Known rows, with every step that occurs
z, s, e, l: [ -2   5  -5  19 -15  19   4 -46  -1 -28 -20  14 -21  -6 -47  24 -21 -10
   2  -6 -41 -30   1 -17   5 -15   4 -14]
k, e, l, z: [  3  31 -10  35  -9  11 -13 -37  -7   0   6  29 -23 -17 -19  18  -9   9
   8  -6 -30 -20   8 -31   8 -23   9   1]
k, e: [  1  24  13   7 -14   8 -13 -12  -3 -21  -6  24   0  -6 -24  14 -15   2
  13   2 -30 -13   8 -37   5  -8  -3   1]
g, k, e, l, x: [  5  24 -10  17 -19   7 -11 -19   4 -15  10  10 -31  -8 -64  23 -17   6
  12  -9 -41 -24  -7 -43  14 -12  -3  -5]
g, k, e: [  2  34  15   2 -18   4 -11 -10  -1 -16   6  14 -13  -7 -37  19 -15   7
  16   0 -41 -18   7 -47  11  -2  -7  -1]
j, k, e, l, z: [  1  44 -21  18 -15  13 -13 -28  -4   8   9  20 -35 -13  -8  17 -10  12
   8 -17 -28 -28   7 -21   9 -25  -1   2]
l, x: [  3   8 -18   8 -12   4  -8   2  -2 -20 -15  15   3 -14 -36  15 -12  -1
  13 -12 -20 -20  -1 -18   8  -5   3  -5]
g, k: [ -3  29  -3  -6 -13   9  -3 -13  -2  -6  -1  10   0 -11 -38  21 -10   7
  13 -11 -29 -21   3 -24  14   3  -2  -2]
s, e, k: [  4  13  -4 -14 -14  18  -6 -15  -6 -14   2  13   2  -6 -14  18 -23  -6
   2   0 -23 -10   9 -18   0 -17   8 -18]
s, e: [ -1  18  10  -6 -13  10  -5 -23  -4 -10 -16  21   8 -13 -24  19 -21  -4
   8   2 -29 -23  14 -26   7  -8  12 -11]
g, k, x: [ -8  32   3 -18 -19  13  -8 -13  -1  -9   7   9  -9  -9 -46  21  -6  18
  12  -4 -45 -27   4 -31   7   5 -17   4]
l, z, s, e, k: [  9  -6 -14  29 -14  14  -3  -9 -12 -22  -1   7 -14 -20 -15  22 -15 -17
   0 -10 -33 -20   2  -3  -5 -28  19 -24]
j, k, e, s: [  4  21 -10 -28 -15  21  -5  10  -5 -22   1   9  -7  -3   7  18 -15   2
   9  -6 -23 -17   8 -34   3   1 -17  -1]
l, x, s, e: [  8  12  -9  -2 -14   4 -17  12  -4 -30 -12  10 -12 -20 -30  22 -21  -7
   4   0 -28 -25  13 -21   1   9  13 -22]
x, l, z, s, e, k: [ 15  -1 -17  33 -18  13  -6 -12 -16  -9 -14  10 -21 -21  -5  18 -12 -19
  -5  -4 -46 -12   2 -12   0 -30  31 -17]
x, l, z, s: [  9   6 -19  45 -13   6  -7 -12 -13  -8 -27  16 -18 -26 -12  14  -2  -9
   4 -12 -42 -18   0 -11   7 -12  21   0]
j, k, x, l, z, s: [  1  24 -21  11 -26  14  -9  -5  -7  -3 -14   7 -34 -19  -6  17   7   6
   2 -15 -51 -31   0  -6   2 -12  -2   8]
j, k, x: [-11  38  -8 -32 -21  19  -8  -5   1  -4   0  11  -6  -5 -20  16  -3  19
   8 -12 -30 -28   2 -12   3  -1 -23   6]
z, l: [ -4  27  -2  13 -10  17  -8  -5   1 -24 -21  23   5 -14 -20  16 -25   8
  12  -7 -32 -19  13 -22   1   1  10  -7]
l, z, s, e, k, g: [  0  -2  -7  35 -15  15 -11 -21 -10 -14   4   7 -20 -22 -10  23  -5 -25
   2 -10 -34 -36   7 -26  -2 -21  25 -21]
g, k, x, l, z: [  4  38 -14   7 -20  11 -17  -8 -11  18   1  13 -22 -24 -25  19   3  16
   5  -3 -57 -22   5 -32  10  -3   9   9]
j, k: [ -7  33 -12 -19 -15  13  -4  -3   0  -6 -12  12  -3  -6 -13  15  -8   9
  10 -16 -17 -25   5  -6   8  -4 -11   0]
x, l, z, s, e: [ 11   5  -8  39 -16   7  -7 -19 -12  -9 -29  17 -15 -28 -15  20 -11 -16
   1  -1 -54 -21   8 -21   7 -15  36 -11]
l, z: [  2  22 -16  24  -6   7  -8 -12  -9  -1  -6  22   3 -24  -8  15  -4   5
  12 -13 -19 -21   7 -11   7 -11  15  -3]

Rows
[  7  23 -21  25 -10   6 -14 -13 -13  15 -17  24  -2 -26   2  12  -3   4
   6  -5 -32 -12   7 -18  13  -9  28   5] => x, l, z
[ -1  25 -31  28  -6  13  -7 -38  -9   9   1  23 -17 -18 -23  16  -6   9
   8 -15 -18 -25   2  -8  11 -17  10   1] => e, l, z
[  1  22 -19  22  -8  15  -7 -40  -9  10  -6  25 -17 -22 -25  22 -17   3
   3  -7 -30 -32  12 -19   8 -23  26  -9] => s, e, l, z
[  0  12 -12  -9 -17  11 -25  10  -3 -22  11   1 -23 -17 -21  22 -17 -16
  -2  -1 -19 -27   9 -31  -1   6  13 -25] => l, x, s, e, k, g
[  3  10 -18  11 -15  13  -6 -24   1 -12 -12  18 -12 -10 -52  23 -25  -3
   4  -6 -30 -28   1 -25   8 -18  15 -14] => s, e, l, x
[  0  -1   2  -8 -26  24  -3 -18  -6 -36   2   5 -14  -3 -32  23 -14  -4
  -2   0 -43 -21  -3 -12 -11 -15 -11 -16] => z, s, e, k, x
[  3  23 -13 -15 -23  21 -16 -10  -7  -2   3  14 -14  -5 -15  10  -6  10
  -2   1 -34   1  -5 -19   1  -8  -8   7] => e, k, x, l
[  7   5   2   0 -29  23  -9 -14  -7 -24 -11   6 -22  -6 -26  18 -14  -7
  -8   4 -58 -10  -2 -21  -5 -17   0  -9] => z, s, e, k, x, l
[  0  29   1  10 -13  14 -11 -40  -1 -15  -1  26 -19  -1 -37  16 -17   8
   9  -3 -30 -16   2 -35   9 -14  -5   3] => k, e, l
[  6  12 -10  50 -13  11  -6 -41  -6 -23  -1  21 -35 -16 -32  20  -7  -3
   7 -12 -40 -28   0 -24   3 -24   7  -5] => k, e, l, z, s
[  8  15  -8  10 -15  12 -17  21  -1 -40 -23  12 -15 -26 -33  24 -33  -1
   3   1 -39 -28  21 -28  -6   7  22 -26] => z, l, x, s, e
[  6  18  -1 -19 -25  23 -15 -12  -7  -1  -3  15  -9  -7 -16  16 -16   5
  -6  10 -49  -5   3 -28  -1 -14   6  -4] => s, e, k, x, l
[  0  24 -14 -28 -17  20 -18   5  -5 -25  21   5 -22  -5 -16  15  -6  12
  -1  -4 -18  -7   1  -3 -10   9 -21  -6] => e, k, x, s
[  7  10   0  -6 -10  16  -7  -1  -8 -32   0  16   6  -8   0  17 -21  -2
  11   5 -23  -9  10 -47   3   2  -5  -2] => k, e, s
[  9  20 -11   4 -22  20 -19 -10 -14  13   5  16 -17 -20  -4  17 -11   4
  -7   6 -48  -9   8 -22  -2 -24  22  -6] => s, e, k, x, l, z
[  0  25   5 -11 -11   9 -14  -8  -6 -24 -11  15 -10 -16 -19  21 -19  -2
   4   6 -25 -22  19 -18   1  13   8 -17] => x, s, e
[  3  17 -36   5 -11  10 -15  -5  -2 -25  -2   9 -31 -14 -47  18 -15   5
   4 -13 -14 -22  -1  -7   5   9  -1  -9] => e, l, x, s
[-10  43 -10 -37 -22  25 -14 -18   2  -9   8   8 -46  -3 -31  24 -16  19
  -5  -3 -35 -36  16  -8  -1   6 -19  -7] => j, k, x, s, e, l
[ -9  18   7  -7 -15  19 -15 -17  -4  -6   7  13  -2  -8 -13  19 -14 -15
   2   0 -23 -25  10 -38   5 -10  12 -13] => s, e, k, g
[  7   9  -1  28 -24  14 -11 -17 -12  -9 -21  16 -19 -27 -17  20  -6  -5
  -2   3 -70 -28  11 -28  -1 -19  19  -4] => k, x, l, z, s, e
[ 12  11 -18   4 -18  18 -18  28  -3 -40  -3   3 -20 -20 -22  23 -33  -5
  -2   0 -30 -15  16 -18 -10  -4  18 -32] => z, l, x, s, e, k
[  6   1  -4  35 -12   8  -2 -20 -10 -20 -16  15 -10 -25 -19  24 -12 -14
   6  -7 -42 -33  10 -15   1 -20  22 -18] => l, z, s, e
